Each row comes from the steps of one path. Every step used is in the known rows, and no mark comes twice. Write the path behind each row, first mark first.
In the rows, zero is written as 128.
Known rows
vuvu -> talal -> pasis -> sepan -> zudok: [ 96 128 109 104  81  97 126  93 230 165 169  89 108 152 127 177 150 201
 136  89 118  96 147 202 122 119 155 126 134 157 166]
nira -> bivu -> sepan -> zudok: [115 102 116 158 105 124 128 109 196 119 131 175  89 143 141 143 114 139
 160  83 166 103 193 141 182 142 144 110  94  99 130]
sepan -> vuvu -> talal: [122 127 137 129 125 131 135 132 179 137 148  89 127 143 120 151 129 156
 147 127 154 130 114 145 118 137 131 107 143 127 135]
bivu -> sepan -> pasis -> podid: [ 94 126 131 140 135 127 147 126 175 149 110 116  75 160 102 159 123 146
 203  94 106  50  97 179 139 122 170 108 117 119 160]
zudok -> sepan -> vuvu -> talal -> bivu: [ 88 127 117 140 101 139 127 104 178 159 185  81 131 171 140 139 120 177
 183 104 172 107 108 164 128 117 168  92 117 164 117]
nira -> sepan: [145 123 113 124 136 105 138 136 137 133 122 144 112 131 137 133 111 139
 139 144 160 141 138 103 160  97 146 124 119 142 131]
podid -> pasis -> talal -> melonab -> sepan -> zudok: [111 104 107 153  62 122 140 120 230 137 128 129  90 137 159 141 155 157
 158 103  43 101 120 204  83 132 149 120 158 139 182]
podid -> pasis -> talal: [143 109 116 135  90 157 124 131 180 140 129 105 127 137 122 156 157 104
 161 110  77 117 111 148 133 151 129 134 166 122 188]
pasis -> sepan: [139 133 131 128 101 125 147 110 140 148 152 103 108 142 116 150 126 151
 123 133 133 164 147 155 113 124 142 106 105 147 143]
talal -> melonab -> sepan: [ 99 129 117 139 139 101 148 136 127 130 135 137 121 121 152 116 128 159
 158 153 101 138 138 149  83  96 153 104 112 155 118]
sepan -> vuvu -> talal -> zukoz: [126 133 131 127 106 160 161 120 184 161 151  77 148 126 141 156 126 155
 160  92 151 159 137 131 115 141 149 109 141 128 136]
pasis -> talal -> melonab -> sepan: [112 125 112 149 138  91 128 123 153 144 151 127 123 132 143 130 174 139
 161 156 105 140 121 167  91 109 149 105 139 172 153]
podid -> pasis -> talal -> vuvu -> sepan: [119 155  90 192  69 162  94 117 213 183 114  94 118 149 111 199 149 170
 241 102  85 128  95 158 118 142 131  97 134 117 174]
melonab -> sepan -> nira: [168 146  84 157 154 137 102 113 116 105 112 107  87 124 157 133 100 141
  91 163 117 118 134 129  71 140 138 104 133 112 133]
melonab -> sepan -> pasis -> podid: [120 143 146 111 118 128 148 122 142 141 119 110  72 164 149 158 111 145
 167 130  98  74 107 172  47 129 172 100 131 131 156]
zudok -> sepan -> zukoz: [158 146 108 166 139 143 126 118 129 138 119 122 104 154 136 123 107 140
 179 115 118 141  73 155  99 107 207 110 115  94 114]
vuvu -> talal: [123 120 111 112 143 120 124 121 155 131 139 119 145 138 137 141 137 156
 153 124 151 120 121 144 133 123 108 136 147 148 137]
bivu -> sepan -> pasis -> talal -> zudok: [122 151 112 164 125 107 152 141 241 135 117 113  81 160 106 154 165 116
 214 100 113  72 111 162 201 149 171  79 155 106 179]
talal -> zudok -> sepan: [115 156 105 150 114 138 132 133 171 157 136 110  72 143 137 144 124 138
 151 126 150 113 108 164 147 107 187 102 133 138 126]
pasis -> talal -> bivu -> sepan -> zukoz: [106 128  76 180 106 117 112 106 165 133 125 136 158 155  85 129 150 117
 236  79 126 123 152 138 200 145 180 106  92 107 165]
zudok -> sepan: [137 135 120 144 135 139 122 118 137 151 143 109 100 150 157 125 119 149
 131 132 139 116  79 163 111 103 166 110 126 136 122]
vuvu -> talal -> zudok: [102 141  95 120 123 120 135 134 189 135 131 119 120 130 122 158 137 147
 168 120 165 116 160 143 166 128 123 126 154 143 142]
vuvu -> sepan -> nira -> talal: [139 160  96 190 174 179 112 133 163  89  76 113  94 129 108 165  85 168
 131 126 119 130 151 153 111 158  92 129 147 132 130]
zudok -> sepan -> nira: [164 138  92 178 173 146  94 101 137 133 137  96  83 142 142 126 108 150
 105 136 130 112  80 155 105 117 148 123 147 127 113]
podid -> pasis: [129 115 119 126  91 167 144 139 158 128 109 111 123 124 128 145 112 123
 155 108  75 113 117 137 124 140 135 136 138 108 153]
nira -> talal -> melonab: [ 77 122 154 136 150 122 150 142 153  89 114 152 133 122 103 134 116 138
 173 117 113 136 145 162 115 129 117 149 151 178 114]
vuvu -> sepan: [122 151  94 160 132 154 139 140 141 153 113 119 115 131 128 139 126 172
 152 131 116 138 134 144 132 114 117 108 102 123 122]
sepan -> nira -> talal -> bivu: [100 132 116 157 138 156  96 100 137  60 109 131 147 131 102 140  84 125
 133 103 142 112 185 133 140 179 101 154 146 166 121]
vuvu -> talal -> zudok -> sepan -> bivu: [138 136  82 130 108 145 121 124 191 129 173  94  72 173 114 145 119 195
 219 115 176 104 103 189 123 116 171 108 135 144 158]
sepan -> vuvu -> talal -> bivu: [ 85 123 125 128  94 131 131 114 166 137 167  97 163 151 112 139 126 157
 178  98 164 116 158 130 146 143 128 107 119 153 125]
melonab -> sepan -> pasis: [156 153 142 121 123 121 162 139 143 113 115 113 106 157 182 128 112 142
 160 140  94  97 100 142  64 147 163  81 134 109 132]
podid -> pasis -> talal -> bivu: [101 105 104 133  58 152 124 109 168 139 145 109 169 145 113 143 152 106
 188  81  89 110 147 136 157 158 132 138 142 147 179]

Which path is each row?
[126 130 117 157  64 142  84 103 198 159 130 105 127 143 109 188 149 124
 217 104  99 118  94 147 114 157 142 118 157 125 180]
podid -> pasis -> talal -> vuvu
[142 120 124 122 135 107 144 139 194 143 139 108 110 145 130 158 111 171
 159 141 182 144 128 118 150 105 149 103 135 141 140]
nira -> sepan -> vuvu -> talal
[143 152 153 163 111 103 100  99 197 142 142 109 131 169 118 170 155 133
 224 103 119 100  65 147 105 159 142  98 171 131 149]
sepan -> pasis -> talal -> vuvu
[135 138  90 174 138 128 134 135 150 126  90 141 117 134 101 128 110 131
 201 106 112 126 126 135 166 124 183 101  89  64 143]
bivu -> sepan -> zukoz
[ 98 145  95 207 193 153 132 135 171  91  86 126 107 116  89 152  99 186
 174 118  93 146 147 171 114 130  83 136 147 161 103]
vuvu -> sepan -> nira -> talal -> melonab
[130 129 131 135  64 116 144  93 188 141 147 118  79 146 129 150 120 174
  88 101 128 137 151 190 114 134 136 116 113 136 148]
pasis -> sepan -> zudok
[156 128 105 147  61 163 167 121 161 135 109  94 114 142  97 159  95 138
 190  92  66 175 127 158  95 144 186 113 101  78 162]
podid -> pasis -> sepan -> zukoz
[ 98 115 114 120 101 108 140 119 179 137 158 113 150 153 123 146 107 171
 188 112 198 129 164 105 179 110 147 105 112 163 131]
nira -> sepan -> vuvu -> talal -> bivu
[ 92 169 128 187  75 156  91 110 228 127  83 150  81 150 124 190  84 207
 185  88 141 108 146 189 103 157 114 113 125 137 128]
nira -> talal -> vuvu -> sepan -> zudok
[159 112 108 159 172 142 104 103 120  93 135 135 124 127 119 149 107 113
 129 118 158 147 187  88 134 159 114 140 135 116 104]
sepan -> nira -> bivu
[118 134 123 168 120 131 138 143 178 142 133 105  85 134 105 140 115 142
 149 126 134 110 125 141 158 131 176  70  92  88 141]
bivu -> sepan -> vuvu
[130 127 113 101  90 131 127 115 144 126 196  74 107 158  72 152 138 172
 180 115 107 127 146 165  93 134 193 106  90 136 178]
talal -> pasis -> sepan -> bivu
[148 147  78 178  76 165 129 135 219 158 112  96  75 156 112 166 138 111
 228  88  82 129  86 180 133 137 224 107 160  82 179]
podid -> pasis -> talal -> zudok -> sepan -> zukoz
[ 90 106 129 140  75 133 190 126 226 158 170  62 108 142  91 173 127 192
 212 101  80 160 125 199  96 117 150  99 128 151 154]
podid -> pasis -> sepan -> vuvu -> talal -> melonab
[118 125 141 132 105 110 137 102 167 122 155 116 164 172 123 124 163 113
 198  82 111  95 120 138 148 164 128 118 152 150 146]
sepan -> pasis -> talal -> bivu
[120 172 156 144 125 156 164 149 219  96 107 114  60 172 143 156  92 131
 193 106 126  78  96 188 117 158 183 100 176 138 125]
nira -> talal -> zudok -> sepan -> pasis
[163 132  99 145 139 115 140 138 131 120  94 154 124 134 118 131  94 134
 185 126 139 163 130  95 146 101 183 123 109  94 124]
nira -> sepan -> zukoz
[ 97 148 120 139 101 130 144 147 214 145 141  91  96 138 103 166 128 151
 167 119 161 122 149 144 147 141 153  93 150 123 141]
sepan -> vuvu -> talal -> zudok
[171 147 137 131 123 111 141 128 168 125 135 105 105 168 174 137 154 124
 166 140  95 100  90 157  73 154 158  77 164 123 168]
melonab -> sepan -> pasis -> talal
[118 120 135 127 121 139 145 144 140  55 137 138 101 148 112 121  94 177
 212 139 112 132 153 179  47 143 148 118 115 164 148]
nira -> talal -> melonab -> sepan -> bivu
[113 158  94 203  70 126  71  90 231 181 125 131  92 158 120 181 151 198
 182  94 133 117 111 185 121 136 119  96 133 136 152]
pasis -> talal -> vuvu -> sepan -> zudok
[131 168  87 172 122 144 133 135 165 146 111 121  82 148 121 137 105 130
 193 107 132 133 102 157 134 110 220 100 116  91 118]
talal -> zudok -> sepan -> zukoz
[ 84 114 137 148 144 104 153 135 189 144 161 103 138 132  99 137 143 178
 189 118 125 140 116 158 117 110 129 116 144 155 111]
sepan -> vuvu -> talal -> melonab
[ 87 149 120 125 129 129 146 119 226 174 139  87  52 185 131 187 126 174
 224  94 151  53  76 217 110 104 180 114 172 165 149]
vuvu -> talal -> zudok -> sepan -> pasis -> podid
[129 141 115 174  59 172 142 143 250 174 153  58  46 160 114 177 147 116
 177 110 100 112  84 180 127 142 215  72 166 107 181]
podid -> pasis -> talal -> zudok -> sepan -> vuvu
[109 125 112 150  66 186 134  95 177  82 121  84 118 139  90 176  64 142
 155  81  95 129 190 168 117 189 116 142 130 162 164]
podid -> pasis -> sepan -> nira -> talal -> bivu
[101  95 119 155 109 126 145 132 192 142 142 116 139 127  99 142 173 122
 205 103  55 136 107 163 132 125 128 144 163 150 169]
podid -> pasis -> talal -> melonab
[116 145 108 143 108 118 118 133 187 147 136 116 103 135 103 155 170 105
 147 121 143 132 149 145 167 140 145 114 159 140 168]
pasis -> talal -> zudok
[120 146  98 170  98 146 132 123 189 149 104 140  85 141 143 138 119 196
 117  98 115 112 137 175 130 122 113 112 114 117 126]
vuvu -> sepan -> zudok
[101 164 102 193  70 135  92  98 207 167 107 140  91 144 129 176 110 211
 177  93 131 109 119 170 113 125 122  97 103 120 120]
talal -> vuvu -> sepan -> zudok
[110 120 105 159  99 115 126 117 204 135 110 151  77 136 131 131 122 160
 124  93 126  78 134 172 172 131 144 109 107 101 151]
bivu -> sepan -> zudok
